Known rows, with every step that occurs:
S-H-G-A: -4.31 -1.73 -5.09 -5.68 0.24 -0.50 2.47 -0.97 1.37 -0.51 1.12 -0.23 2.08 -4.15 -3.67 -2.57 -1.85 3.27
C-S: -0.26 -2.32 -0.46 -2.43 1.89 1.80 -1.44 -3.30 -0.06 3.89 2.25 0.40 2.49 1.06 4.01 -1.62 0.27 -1.87
H-G-B-S-C: -0.92 0.90 -0.72 -1.84 -1.07 3.08 -1.91 -3.90 -0.69 4.78 0.95 0.35 0.70 -5.90 -3.61 -6.25 -1.36 -3.22
B-G-A-S-H: -3.50 -2.79 -4.55 -7.88 0.18 0.93 0.61 -0.71 2.05 2.19 0.23 0.34 3.31 -2.44 -2.99 -1.43 -0.74 -1.45
S-C: -1.48 -0.95 -0.42 -2.44 3.60 3.75 -1.34 -3.06 0.18 2.78 0.10 -0.09 3.21 -2.02 1.12 -6.17 1.22 -0.98
A-M-H-G-B: -3.27 2.58 -6.23 -3.47 -1.63 -2.70 0.37 -1.41 1.27 -0.74 0.93 1.27 0.70 -4.09 -4.22 -2.67 -3.94 -3.03
B-G-H: -3.25 -0.65 -5.92 -3.35 1.06 0.13 0.77 -1.63 1.02 0.93 0.79 -0.22 1.55 -1.23 -6.48 -2.87 -4.07 -2.32
C-S-H-G-A-M: -4.35 -3.14 -4.80 -5.42 1.93 -1.03 3.68 0.55 1.78 -0.49 1.75 1.02 3.55 -2.32 0.65 -3.38 -0.67 1.55
A-S-B: 0.05 1.58 -2.19 -4.75 0.89 1.78 -2.18 -1.76 1.41 4.48 2.71 -0.03 0.33 -2.21 2.01 -3.08 -0.83 -5.03
M-H-G-B: -2.56 2.81 -5.60 -3.25 -2.50 -2.08 -0.79 -2.52 0.74 0.23 0.91 0.63 0.01 -4.20 -4.97 -2.00 -4.04 -2.86
C-S-B-G: 0.58 -0.92 -3.16 -3.04 0.76 5.17 -1.27 -1.13 1.35 4.12 2.05 -0.44 -1.64 -1.37 0.14 -4.30 -1.54 -3.38
A-G-B: -0.23 1.80 -4.93 -2.24 -2.07 0.33 -1.14 -1.80 0.90 1.64 1.52 0.28 1.34 -3.45 -3.96 -2.04 -3.85 -3.83
B-S: -0.89 1.87 -1.02 -2.56 0.10 1.72 -0.95 -4.17 0.82 3.61 1.50 0.92 1.40 -3.19 -2.16 -3.19 -1.92 -1.99
A-M-H-G: -3.64 2.86 -6.81 -3.91 0.08 -3.06 2.07 -1.36 2.26 -1.28 0.58 1.27 1.71 -1.79 -1.87 -2.93 -1.30 0.52
S-H: -2.80 -1.22 -3.40 -6.17 1.14 2.88 -0.59 -2.22 0.92 0.49 0.09 1.83 3.89 -0.82 -1.15 -2.71 -0.43 -0.71
H-G-A: -3.55 -0.65 -4.29 -3.42 1.18 -1.57 2.59 -1.26 1.57 -0.23 1.71 -1.00 1.25 -4.23 -2.76 -2.79 -2.43 3.22
S-H-G: -2.55 0.22 -5.10 -4.70 -1.02 0.83 0.85 -1.95 0.70 0.12 0.84 1.77 2.14 -1.82 -3.25 -3.12 -1.40 0.77
M-H-G-A: -4.48 0.61 -5.94 -4.79 0.30 -2.93 2.30 -1.56 2.08 -0.75 0.81 -1.26 0.99 -4.21 -3.35 -1.69 -1.86 3.30
C-S-B: 0.80 -0.53 -1.02 -3.54 1.20 4.22 -2.56 -2.41 0.21 4.71 3.28 -0.11 -0.27 -0.78 4.45 -3.36 -0.12 -3.47

Rows:
-3.93 -0.99 -4.55 -5.64 -1.05 -0.14 2.16 -1.69 1.23 0.85 1.32 -0.05 1.44 -5.27 -4.86 -2.61 -2.15 2.72 -> B-S-H-G-A
-2.26 0.20 -4.91 -5.51 -1.78 -0.70 0.44 -1.88 0.93 1.78 1.16 1.66 2.54 -1.63 -2.71 -1.89 -0.99 -1.21 -> A-S-H-G
-4.45 -0.94 -5.04 -3.73 3.06 -2.26 4.27 0.63 2.54 -1.77 1.65 0.54 2.91 -3.44 -0.61 -4.21 -1.98 1.94 -> H-G-A-M
-3.62 -2.56 -3.64 -8.06 0.58 0.13 0.17 -1.39 1.54 2.09 0.67 0.60 4.31 -2.18 -1.23 -0.95 -0.18 -1.21 -> G-A-S-H
-1.29 0.84 -4.29 -5.82 -3.86 2.93 -1.46 -2.83 0.51 3.13 0.81 1.88 2.08 -4.18 -5.71 -2.11 -2.43 -3.53 -> A-G-B-S-H
0.02 0.81 -4.07 -4.01 0.54 3.26 -0.99 -0.63 2.31 3.90 1.53 -0.37 -1.14 -2.49 -1.71 -4.06 -2.10 -4.68 -> A-S-B-G
-2.40 0.49 -4.86 -4.15 -2.54 0.39 -0.66 -1.86 0.04 0.43 1.16 1.62 1.05 -4.12 -5.28 -2.85 -4.00 -2.88 -> S-H-G-B
-2.21 0.09 -2.74 -5.96 -2.28 3.02 -1.73 -3.22 0.18 2.77 0.64 2.15 2.15 -4.17 -4.79 -2.64 -2.53 -3.71 -> G-B-S-H
-3.05 -0.62 -2.93 -4.99 1.09 -0.97 -0.17 -2.29 1.17 3.71 0.25 -1.47 2.69 -3.85 -0.59 -3.67 1.49 -0.57 -> M-H-G-A-S-C
-2.20 0.13 -5.99 -4.70 0.01 0.63 -0.36 -1.05 1.17 3.15 1.89 -0.66 0.10 -1.97 -5.31 -2.89 -3.74 -5.04 -> A-S-B-G-H
-1.74 -1.28 -5.24 -3.96 0.21 2.19 -0.57 -1.45 0.40 3.33 2.22 -0.68 -0.30 -1.08 -3.76 -3.04 -3.28 -4.00 -> C-S-B-G-H
-1.88 1.98 -4.90 -6.27 -0.71 -1.04 -0.50 -1.10 2.09 3.31 2.47 -1.26 -0.70 -4.20 -0.36 -1.99 -1.11 -2.35 -> M-H-G-A-S-B
0.24 3.01 -3.26 -2.25 -3.62 1.07 -1.56 -3.41 0.63 4.22 1.87 0.68 0.35 -5.18 -5.48 -2.33 -3.88 -4.39 -> A-G-B-S
-0.30 0.86 -4.25 -3.21 1.22 4.78 -0.58 -0.74 2.14 2.19 1.25 -0.28 -1.57 -2.63 -2.25 -5.18 -2.57 -2.82 -> S-B-G
-0.92 2.03 -1.27 -2.46 -1.67 1.34 -1.94 -3.96 0.24 3.70 1.68 1.04 0.44 -5.23 -4.26 -2.99 -4.01 -4.66 -> G-B-S
0.00 1.08 -1.31 -2.07 -1.37 3.74 -2.28 -3.68 -0.22 5.39 0.82 -0.02 1.44 -5.41 -3.40 -5.57 -0.83 -3.78 -> A-G-B-S-C
